Known rows, with every step that occurs
lebab/feko: [-6 -10 3 -16 -7 -57 -12 4 1 34 -9 1 5 -23 -12 3 -11 0 -42 -28 13 -20 -14 3 -4 -27]
feko/lebab/domal: [24 20 -18 10 -1 15 17 6 23 38 -22 -18 11 6 23 -20 -27 -5 52 2 2 -3 -34 60 -3 -39]
domal/sokot/sedi: [24 -31 -13 20 -2 -17 -40 -31 -12 -8 18 5 -42 27 -10 -5 43 -8 9 -18 3 0 -10 14 30 2]
domal/firabuv/sedi/lasorez: [-9 -4 -24 16 6 4 12 9 -34 33 15 28 10 -59 -16 14 29 -16 -24 1 -24 -19 16 -41 -10 -24]
zimi/domal/firabuv: [8 20 24 -2 24 -13 33 23 21 -5 34 -11 -12 -15 19 27 -26 5 15 6 -1 -13 16 -16 -31 18]
lebab/feko/zimi/domal: [-15 30 49 -16 -15 -58 31 21 -2 0 -6 -49 25 -10 -8 -3 -65 4 -6 -7 18 -55 54 16 0 -2]
lasorez/sedi/sokot/domal: [3 -20 -6 6 -19 -7 -11 18 7 -46 -11 4 -8 20 -14 24 9 4 -16 9 14 18 -37 -36 11 32]
firabuv/sedi: [-17 -2 -8 28 -17 -26 2 -24 -11 10 2 8 6 -73 -14 -7 -4 -2 8 5 12 -9 12 30 5 -40]
firabuv/sedi/sokot: [6 -17 -3 46 -25 -10 -10 -11 -26 7 -1 -13 20 -16 1 -3 5 -5 -20 6 15 9 -17 -18 46 -27]
mubal/domal: [-15 6 -37 -6 -1 11 22 32 33 9 4 -11 20 -34 19 21 5 -29 7 -4 -6 -7 11 29 10 -20]
lebab/feko/zimi/domal/firabuv/sedi: [-56 -1 78 -7 -4 -21 61 -8 -14 -26 8 2 37 -18 -8 -2 -76 1 -13 -2 15 -65 71 -14 -7 -16]
firabuv/sedi/lasorez: [10 19 -40 28 -17 -29 7 8 -47 48 6 -14 11 -82 -32 10 36 -5 -18 12 -18 -26 28 -6 15 -37]
sedi/sokot/domal: [39 -10 -25 -16 -7 13 -20 26 13 0 -21 -4 -7 12 4 3 12 8 -4 9 19 8 -38 -10 25 4]
domal/firabuv/sedi/sokot: [-10 -38 14 33 -3 27 -2 -11 -14 -9 9 26 18 6 14 2 -4 -18 -27 -5 5 12 -31 -57 23 -9]
lebab/feko/zimi/domal/sokot: [15 -11 48 -18 -13 -34 3 6 -26 -34 3 -32 5 36 -8 -9 -51 7 -10 -29 16 -31 45 -11 28 9]
feko/lebab/domal/firabuv: [5 0 -4 -4 20 52 24 10 35 21 -11 20 12 31 40 -15 -34 -14 46 -8 -6 5 -48 22 -27 -22]
mubal/domal/lebab/feko/zimi: [-60 21 24 -62 2 32 29 3 -2 -12 -27 16 61 25 21 -10 -50 -16 -2 -22 -10 -2 25 36 1 1]
lasorez/sedi/firabuv: [-39 -37 -42 12 -18 -29 -18 -2 -2 -8 24 -1 -7 18 -8 6 21 -36 -28 -1 -1 22 -29 -58 -25 19]
mubal/domal/lebab/feko: [-33 16 3 -55 13 14 31 6 0 10 -8 21 34 11 15 16 -10 4 -29 -13 -18 9 1 23 -6 -18]
sedi/sokot/domal/lebab: [31 16 -7 -42 11 43 -19 0 -9 -7 -23 20 -6 41 15 -4 2 31 12 18 3 53 -51 3 7 28]
sokot/sedi/lasorez: [26 28 -41 19 -4 -45 -7 11 -27 65 9 -33 -16 -26 -28 18 73 -14 -14 7 -22 -42 16 8 11 -9]
zimi/domal: [23 42 5 12 0 -50 27 24 6 11 24 -51 -11 -39 3 18 -15 17 22 16 8 -20 28 22 -8 1]
feko/zimi: [-21 10 0 0 -17 -12 -29 4 13 0 -22 -6 21 -24 7 -27 -41 -26 41 -22 13 1 7 32 -4 8]
lasorez/sedi/sokot/domal/firabuv: [-15 -43 14 -6 6 31 -4 21 17 -64 1 46 -8 39 5 27 4 -7 -22 -3 6 26 -51 -71 -10 49]
lebab/feko/zimi: [-33 -7 26 -23 -18 -38 -18 4 2 13 -31 -3 31 -11 -9 -23 -49 -22 -14 -38 17 -27 10 15 0 -10]
lasorez/sedi: [-29 -6 5 28 -18 -47 -12 -1 5 -27 11 6 -6 -34 -16 17 -1 -14 0 -14 2 16 -19 -3 -23 19]
firabuv/sedi/sokot/domal/mubal: [8 -28 -11 17 6 24 -23 -7 7 -25 -25 34 -5 -12 -23 -5 32 34 -2 23 22 14 -7 -27 29 -5]
lebab/domal/sokot/sedi: [52 -17 -1 19 5 20 5 -24 16 21 22 -26 -34 45 11 -6 43 -8 3 14 -6 -6 -2 33 35 -15]
sokot/domal: [15 8 -29 -33 1 -3 -11 13 29 7 -19 18 -21 -42 -10 2 -1 12 22 10 17 -9 -7 39 -15 -8]
domal/zimi: [-11 19 1 22 4 4 -40 -26 -2 8 5 3 -14 -18 -2 -18 15 -1 10 -21 -24 34 5 21 -39 18]

Rows
[6 33 -1 25 6 50 1 -26 10 22 -19 -14 2 30 19 -36 -10 3 51 -7 -29 25 -12 59 -33 -12]
feko/lebab/domal/zimi
[10 31 0 20 12 -11 59 27 -39 21 39 -22 4 -55 -13 36 15 9 -14 31 -26 -48 62 -43 -7 -14]
zimi/domal/firabuv/sedi/lasorez
[-37 19 40 -50 -3 -12 -15 -24 -19 5 -34 23 33 22 3 -32 -56 4 1 -28 1 12 -4 27 -18 10]
domal/lebab/feko/zimi
[-3 20 -8 -16 10 30 -26 -19 13 -11 -14 24 -29 -19 -13 -16 15 19 21 2 -12 20 14 38 -44 17]
sokot/domal/zimi
[-5 -22 9 44 -25 -32 -21 11 -10 -30 7 -16 5 21 -2 20 11 -17 -28 -14 4 32 -47 -53 18 30]
lasorez/sedi/sokot
[-35 -24 9 15 5 11 7 -22 3 -6 11 49 5 -48 5 -1 -11 -13 2 -5 2 -1 1 -6 -17 -23]
domal/firabuv/sedi
[14 -16 -13 10 -20 16 4 -3 -12 -9 -18 8 2 -21 -12 -2 5 13 -9 28 24 -7 -7 0 42 -26]
firabuv/sedi/sokot/domal
[10 -2 -28 -26 25 5 -36 13 46 -10 -22 43 -31 -35 -21 -4 26 30 29 7 17 12 -6 17 -24 15]
sokot/domal/mubal
[-6 16 9 -82 17 -3 0 -11 -4 10 -28 48 -6 1 -10 -4 -15 41 -14 0 7 8 -18 35 -29 -4]
sokot/domal/lebab/feko
[-11 16 22 -42 9 -25 -10 -21 -20 25 -10 28 7 4 -1 -6 -15 22 -27 -22 -5 21 -28 14 -24 -4]
domal/lebab/feko
[16 66 26 -17 19 -19 26 -1 -12 2 20 -23 -10 -6 16 11 -24 40 36 24 -9 24 16 34 -28 23]
zimi/domal/lebab
[60 -20 -13 5 3 31 -6 0 19 16 13 -22 -18 24 23 -8 11 -5 1 0 -2 26 -22 10 23 -15]
lebab/domal/sokot
[16 7 37 20 -9 -19 2 -15 -18 -40 19 -46 -23 46 -3 -11 -10 -2 47 2 8 -36 60 27 37 27]
feko/zimi/domal/sokot/sedi
[21 1 -6 1 1 47 -40 -8 -1 -14 -18 1 -17 35 -2 -13 26 16 -4 3 -12 37 -15 -14 -5 28]
sedi/sokot/domal/zimi
[-13 -21 -52 5 -4 -21 -19 -22 3 42 20 -17 -21 33 -2 -11 56 -33 -14 12 0 -21 -13 -10 0 -7]
sokot/sedi/firabuv
[16 -60 -54 5 -3 5 -46 -34 -21 8 32 1 -43 78 -2 -16 68 -30 -16 -3 0 5 -23 -36 30 4]
domal/sokot/sedi/firabuv
[-17 -11 17 23 -12 26 -27 -15 -8 -63 -4 10 -18 41 -20 7 24 8 -19 1 -18 43 -16 -38 -19 57]
lasorez/sedi/sokot/domal/zimi
[-15 -12 39 -43 -3 -4 1 -10 -26 -45 -19 36 6 62 -16 19 -4 32 -55 0 3 32 -46 -43 -3 36]
lasorez/sedi/sokot/domal/lebab/feko
[36 -27 -29 11 1 -15 3 -18 -27 -2 52 -46 -49 80 3 3 53 -6 -8 23 -2 -26 24 -36 26 12]
zimi/domal/sokot/sedi/firabuv
[-3 45 26 6 -12 -32 19 23 9 -8 1 -54 15 -24 6 -9 -59 -3 48 5 12 -31 51 36 -2 19]
feko/zimi/domal
[-20 17 51 -9 9 -51 5 18 15 -15 -13 -23 16 -3 -22 -8 -40 20 -1 -12 17 -36 57 -9 -9 20]
lebab/feko/zimi/domal/mubal
[-1 -2 -37 -23 13 33 26 19 -20 16 -3 48 -5 -59 -26 18 28 5 -14 23 -14 -34 26 -26 -14 -23]
sokot/domal/firabuv/sedi/lasorez
[12 -32 -41 -7 0 36 -7 21 7 -27 13 7 -1 12 20 14 17 -23 4 -21 -6 18 1 2 39 -13]
mubal/domal/sokot
[20 31 10 20 26 -40 1 21 28 -4 16 -24 -23 -32 -11 14 8 34 27 14 7 0 29 -4 -20 24]
zimi/domal/mubal
[16 33 9 22 10 41 8 -19 29 36 7 -29 -6 1 16 -18 14 -1 1 10 -33 29 10 36 -38 2]
lebab/domal/zimi
[13 -28 22 34 6 64 42 -2 15 21 12 -7 25 25 35 2 -2 -17 -33 26 -2 8 -21 -42 24 -27]
lebab/domal/firabuv/sedi/sokot
[-33 -39 -5 21 0 66 40 17 4 -26 13 20 45 13 32 24 5 -37 -28 5 -9 0 0 -50 42 -23]
mubal/domal/firabuv/sedi/sokot
[17 10 -16 18 22 25 -8 5 40 19 -29 8 3 12 10 -23 0 15 56 -1 2 18 -32 35 -14 -16]
feko/lebab/domal/mubal
